Each row comes from the steps of one path. Every step used is in the known rows, and no mark comes twice. Write the path behind each row, first mark first.
Known rows
z/v/q/c/g/w: 0.21; -0.98; 0.63; 2.22; -4.17; 0.98; -2.06; 0.32; -4.70; 1.08; 1.44; -1.52; -3.82; 0.33; 1.02; 2.07; 0.64; -1.74; -1.63; 1.76; 1.53; -4.79; -1.94; 2.25
n/l/w/z/v/q/c/g: -3.66; -1.63; 3.33; 2.20; -0.48; -0.96; -2.69; 0.15; -2.66; 3.49; 1.47; -1.82; -1.42; 6.29; -2.35; -0.52; 2.88; -4.52; -1.22; 0.88; -0.39; -3.44; -2.01; 0.37
u/l/w/z/v: -3.99; -0.11; 1.97; 1.97; 1.41; -0.23; 1.39; 1.71; -0.23; 1.68; 2.98; 0.69; -1.48; 3.16; -1.46; -1.24; 4.73; -3.81; -1.29; -2.46; 0.22; -2.32; -1.55; -1.55
n/l/w/z/v: -4.68; -1.01; 4.14; 0.53; 5.58; -1.14; -0.27; 0.87; 0.44; 3.67; 2.21; 0.16; -0.24; 3.22; -3.76; -1.12; 2.83; -4.67; -0.84; -0.21; -2.09; -2.56; -1.05; -1.52
z/v/q/c/g: 0.34; -1.66; 0.68; 1.98; -4.90; 0.46; -1.75; -0.68; -4.28; 0.44; -0.06; -0.41; -2.68; 3.00; 0.64; 1.05; 1.59; -2.40; -2.06; 0.85; 1.21; -2.19; -2.31; 2.60
r/g/n/l/w/z/v: -2.24; -0.44; 4.68; 1.13; 4.58; 0.51; -1.81; 1.42; -0.84; 2.41; 3.28; -3.23; -0.63; 0.68; -5.91; 0.78; 2.86; -5.16; -2.35; 1.53; -0.27; -4.41; -1.03; 0.19
r/g/n/l/w/z/v/q: -2.39; 0.05; 5.22; 1.68; 3.17; 0.56; -2.06; -0.99; -1.02; 2.14; 4.19; -4.67; -1.51; 3.19; -5.74; 0.19; 3.28; -4.75; -2.90; 1.74; -0.67; -4.92; -1.04; 1.26
v/q/c/g/n/l/u: 1.40; -2.16; 1.80; -0.63; -3.48; 1.54; -3.18; -0.47; -4.13; 1.91; 0.15; -5.59; -2.24; 1.97; 2.59; -0.99; 1.95; -1.82; 1.38; 2.23; 1.92; -3.09; -3.07; 1.65
g/u/l/w: -0.21; -0.32; 0.01; 2.75; -0.16; 1.89; -0.74; 1.61; -0.88; 0.82; 2.18; -1.45; -0.76; 0.55; 0.46; 0.21; 2.56; -2.80; 0.86; -1.29; 0.16; -1.31; 0.07; -1.93
n/l: -0.83; -0.94; 1.41; -1.33; 2.57; -1.89; -0.88; -0.21; 0.86; 1.27; -0.40; -0.14; 0.63; 0.93; -0.96; -0.58; -0.10; -0.51; 0.38; -0.34; -1.80; -1.02; -0.20; -0.56
w/z/v/q/c/g/u: -0.42; -2.18; 1.18; 3.84; -3.82; -0.26; -2.42; -0.83; -3.65; 0.71; 3.40; -1.58; -2.58; 4.33; -1.32; 0.60; 3.67; -4.40; -1.80; 2.38; 3.50; -3.75; -2.66; 2.87
q/c/g: 1.24; -1.29; -1.37; 1.29; -4.09; -0.07; -2.00; 1.45; -3.12; -0.13; -1.70; -0.80; -0.41; 0.26; 1.10; 0.81; 0.02; -0.40; 0.59; 0.61; 1.71; -0.63; -0.94; 0.69
r/g/u/l/w/z: -0.58; 1.59; 0.49; 3.66; 1.27; 0.81; -0.99; 1.67; -0.94; 0.49; 3.89; -3.31; 0.29; 0.74; -4.22; 0.04; 3.97; -2.11; -0.26; 0.58; 0.30; -3.44; 0.18; -1.45
v/q/c/g/u/l/w/z: -1.12; -0.49; -0.55; 5.06; -4.64; 0.44; -2.50; 0.72; -3.20; 0.81; 3.28; -3.48; -1.58; 5.10; 0.08; -0.73; 4.10; -3.17; 0.06; 0.50; 2.57; -3.21; -1.22; -0.34
l/w/z/v/q/c/g: -2.81; -0.55; 2.20; 3.26; -2.82; 0.68; -1.81; 0.52; -3.59; 1.84; 1.85; -1.76; -2.06; 5.10; -1.33; 0.14; 2.82; -4.03; -1.42; 1.23; 1.49; -2.45; -2.00; 0.91
w/g/n/l: -0.27; -1.47; 1.46; -0.18; 4.67; -1.58; -2.31; 0.31; -0.28; 0.50; 1.86; -2.25; 0.25; 1.09; -2.11; 0.05; 0.44; -3.11; -0.65; 2.10; 0.99; -2.07; -0.20; 0.42
z/v/q/c: -0.74; -2.15; 2.47; 1.35; -2.33; 1.33; 0.38; -1.01; -3.00; 0.99; 0.54; 0.58; -2.37; 2.59; 0.23; 0.26; 0.74; -0.90; -1.22; -1.36; 0.02; -0.54; -2.34; 3.16
r/g: 1.76; 1.63; 0.07; 0.32; 0.44; 0.45; -0.59; 0.01; -1.43; -0.80; 0.22; -1.62; 0.34; -1.68; -2.72; 1.19; 0.15; 1.27; -0.64; 0.85; -0.63; -1.13; 0.26; 0.67
v/q/c/g/n/l/w/z: -2.59; -1.57; 2.16; 2.67; -2.11; 0.03; -4.24; 0.35; -2.15; 2.25; 1.99; -5.15; -0.97; 5.18; -1.20; -0.96; 2.01; -4.04; -0.29; 1.89; 1.90; -3.30; -1.02; 0.55
n/l/w/z: -4.63; -0.16; 2.37; 0.12; 4.70; -1.70; -0.79; 0.70; 1.51; 3.30; 1.58; -1.39; 1.16; 3.07; -2.75; -1.82; 1.10; -2.32; 0.74; 0.28; -1.92; -1.20; 0.21; -2.38
v/q: -0.32; 0.77; 0.72; 0.31; -1.32; 0.27; -0.11; -2.35; -0.40; -0.26; 1.07; -1.18; -1.09; 2.27; 0.37; -0.44; 0.62; 0.21; -0.98; 0.65; -0.52; -0.63; -0.10; 1.42
c/q: 0.48; -0.02; -0.76; 0.47; -1.74; 0.92; -0.29; -0.05; -1.06; -0.32; -0.07; 0.14; 0.38; 0.88; 0.66; 0.11; 1.73; 0.26; 0.03; -0.70; 0.64; -1.11; -0.33; 1.09

Which path is each row?
-0.19; 0.18; 0.16; 2.29; 3.70; 1.38; -2.16; 0.60; -1.80; 1.59; 2.89; -2.17; 0.24; 0.73; -2.24; 1.44; -0.06; -3.61; 0.55; 2.35; 0.54; -0.37; 1.29; -1.19 : l/w/g/u
-0.44; 0.01; 0.75; 1.78; 3.22; 2.34; -1.92; 1.37; -1.66; 0.95; 2.46; -3.13; -0.33; 0.53; -1.42; 0.59; -0.32; -3.63; -0.29; 2.13; 2.24; -0.30; 0.94; -0.61 : l/w/g/n
-0.60; 0.05; 0.17; 2.02; 1.85; 1.52; -1.06; 2.10; -1.36; -0.12; 2.74; -2.67; -0.64; 1.28; 0.04; -0.12; 2.14; -3.34; -0.32; -0.17; 1.88; -1.29; 0.11; -1.07 : u/l/w/g/n
2.50; -2.31; -2.04; 3.09; -5.30; -0.34; -2.40; 2.05; -3.41; -0.93; 0.08; -1.06; -1.05; 0.86; 1.65; 0.75; 2.72; -2.06; 0.75; -0.41; 3.22; -2.54; -1.84; 0.62 : q/c/g/u/l
0.48; -1.04; 2.11; -2.16; 5.22; 0.38; -1.16; 0.41; -1.78; 2.15; 2.10; -3.61; -0.55; 0.32; -0.72; -1.08; 0.65; -2.42; 1.48; 2.59; 1.14; -2.52; -1.59; -0.43 : w/g/n/l/u
-4.97; -2.23; 5.16; 1.58; 1.94; -0.13; -0.51; -0.27; -1.32; 3.81; 2.03; -1.10; -1.17; 5.51; -2.76; -1.82; 1.98; -2.99; -0.56; -0.89; -1.88; -2.14; -2.14; 0.79 : n/l/w/z/v/q/c
0.61; -2.02; 0.99; 4.58; -5.08; 2.28; -2.63; 1.14; -4.89; 1.32; 1.76; -1.53; -3.46; 3.60; 1.26; 1.49; 4.50; -5.10; -1.18; -0.59; 1.38; -3.70; -2.32; 0.94 : z/v/q/c/g/u/l/w
-1.72; -1.02; 1.31; 2.49; -3.88; -1.06; -1.61; -0.69; -3.30; 0.55; 1.82; -0.54; -2.47; 5.11; -0.87; -0.49; 2.96; -2.59; -2.24; 1.22; 2.53; -2.70; -2.88; 2.54 : w/z/v/q/c/g
-0.60; -0.60; 2.12; -3.14; 3.21; -0.17; 0.39; -0.18; -0.74; 2.88; -0.30; -1.88; 0.13; -0.06; 0.43; -1.99; 1.06; -0.19; 2.18; 0.45; -2.06; -1.61; -1.73; -1.37 : n/l/u
-1.85; 0.63; -0.53; 2.51; -3.64; -0.73; -2.13; 0.38; -2.49; 0.15; 3.04; -3.30; -1.97; 1.83; 0.11; -0.34; 0.80; -0.15; 0.00; 2.46; 2.58; -4.19; -0.90; 1.34 : v/q/c/g/w/z
-3.61; -1.03; 2.67; 2.22; -1.06; 0.41; 0.34; 0.17; -2.06; 1.62; 3.98; -0.76; -3.25; 1.96; -0.86; -0.66; 1.26; -0.91; -0.92; 0.38; 1.21; -3.89; -2.25; 2.37 : g/w/z/v/q/c
-0.50; -1.94; 0.47; 4.47; -5.03; -1.01; -2.09; -0.05; -3.63; -0.29; 3.69; -0.86; -3.02; 5.08; -0.32; -0.32; 6.02; -4.23; -2.05; 0.21; 3.62; -4.96; -3.53; 2.05 : w/z/v/q/c/g/u/l
0.10; -2.05; 1.70; -0.49; 1.59; -0.79; -1.78; 0.49; 0.61; 0.50; 0.62; -1.96; -0.17; 0.36; -0.43; -0.29; 0.69; -2.23; -0.29; 0.79; 0.54; -1.92; -0.64; 0.56 : g/n/l
-1.97; 0.28; 0.80; 4.31; -2.23; -0.03; -2.33; -0.17; -1.99; 0.99; 5.00; -2.10; -2.98; 5.55; -1.50; -0.05; 6.68; -6.56; -2.93; 1.38; 2.20; -5.66; -1.62; -0.12 : c/g/u/l/w/z/v/q
-2.74; -1.90; 2.83; 4.75; -1.69; 1.92; -0.08; 1.02; -2.54; 2.03; 4.48; -0.97; -2.97; 4.94; -0.74; -1.05; 4.33; -4.05; -0.51; -2.07; 1.18; -2.83; -2.60; 1.08 : g/u/l/w/z/v/q/c
2.43; -1.53; -1.31; 3.62; -6.78; 0.12; -2.77; -0.27; -3.55; -0.93; 1.32; -2.41; -2.22; 2.78; 1.72; 0.27; 3.21; -1.58; -0.33; 0.05; 2.66; -3.06; -2.00; 1.89 : v/q/c/g/u/l
0.91; -0.35; -1.21; 2.14; 1.57; -0.84; -1.10; 0.30; -1.41; -1.26; 3.42; -0.40; -0.50; 1.34; -1.01; 0.36; 2.58; -2.39; -0.16; 0.50; 1.91; -1.83; -0.37; -0.25 : w/g/u/l
-1.18; -1.47; 2.57; 0.20; 2.59; 1.23; -2.06; 1.34; -0.04; 2.17; 0.55; -3.21; -0.08; 0.29; -0.56; 0.27; 0.40; -3.44; 0.21; 0.10; -0.67; -1.42; 0.23; -1.27 : g/n/l/w
-4.12; -0.07; 2.59; 1.70; 2.84; 0.85; 0.39; 0.76; -0.28; 2.59; 2.52; 0.04; -0.82; 2.29; -2.50; -0.31; 2.04; -3.89; -1.09; -0.21; -0.01; -1.32; -0.71; -1.18 : l/w/z/v
-1.87; -1.00; 0.50; 2.72; -1.46; -0.89; -1.36; 2.69; -3.30; 1.13; 2.22; -0.78; -2.27; 0.00; -1.04; 1.01; 1.90; -2.78; -0.88; 1.65; 2.94; -4.91; -2.13; 0.97 : q/c/g/w/z/v
-1.80; -1.46; 2.03; 4.65; -2.72; 1.50; -3.02; 0.07; -4.29; 2.11; 3.47; -2.68; -2.78; 4.52; -1.71; 0.96; 3.12; -5.88; -1.42; 2.10; 2.32; -3.15; -1.69; 0.94 : l/w/z/v/q/c/g/u
-0.95; -0.90; 1.44; 1.31; 6.45; -0.43; -2.71; 0.51; -1.17; 2.64; 2.51; -2.40; 0.85; 1.58; -3.70; 0.80; 0.21; -4.22; 0.87; 2.06; -1.08; -1.56; 1.07; -1.87 : n/l/w/g/u
-1.71; -3.07; 2.89; 1.68; -2.07; -1.57; -3.60; -0.65; -2.52; 1.17; 2.36; -2.64; -2.43; 5.15; -1.60; -0.50; 3.70; -5.13; -2.28; 1.66; 2.88; -4.70; -3.32; 3.08 : w/z/v/q/c/g/n/l
-1.46; -2.04; 0.82; 4.75; -2.37; 0.62; -2.04; 2.96; -3.55; 1.66; 2.72; -0.89; -1.97; 2.92; -0.58; 0.37; 4.92; -5.67; -0.67; -1.00; 2.83; -3.90; -2.47; -0.61 : q/c/g/u/l/w/z/v
2.29; -0.53; -1.68; 1.99; -2.42; -0.29; -3.28; 0.13; -1.92; -0.56; 0.83; -1.59; -0.66; -0.10; -0.11; 2.09; 1.41; -3.47; -0.58; 3.16; 2.38; -2.48; -0.05; -0.41 : c/g/u
-3.91; -3.26; 5.20; 2.16; 1.03; 1.24; -1.49; 0.62; -1.56; 3.46; 3.20; -2.91; -2.12; 4.84; -2.13; -1.36; 2.46; -4.99; -0.96; -0.54; 0.35; -2.53; -2.38; 2.02 : g/n/l/w/z/v/q/c
-2.07; -1.51; 2.56; 3.90; -3.57; 2.32; -2.79; 0.45; -3.78; 1.62; 2.99; -3.58; -3.08; 4.52; -0.68; 0.52; 2.80; -5.92; -2.22; 1.33; 3.61; -3.10; -2.10; 1.87 : l/w/z/v/q/c/g/n
-1.45; 2.29; 2.55; 2.02; 1.36; -0.24; -0.02; -0.95; -1.72; 0.34; 5.17; -2.66; -2.51; 0.46; -4.62; 0.96; 2.44; -1.01; -2.92; 2.52; -0.11; -6.15; -0.98; 1.86 : r/g/w/z/v/q
-2.27; -3.18; 3.08; 2.42; 0.00; -0.01; -3.34; 2.70; -2.69; 3.01; 1.43; -2.71; -1.49; 2.96; -1.99; 0.47; 2.52; -6.85; -0.98; 0.69; 2.37; -3.90; -2.36; 0.14 : q/c/g/n/l/w/z/v
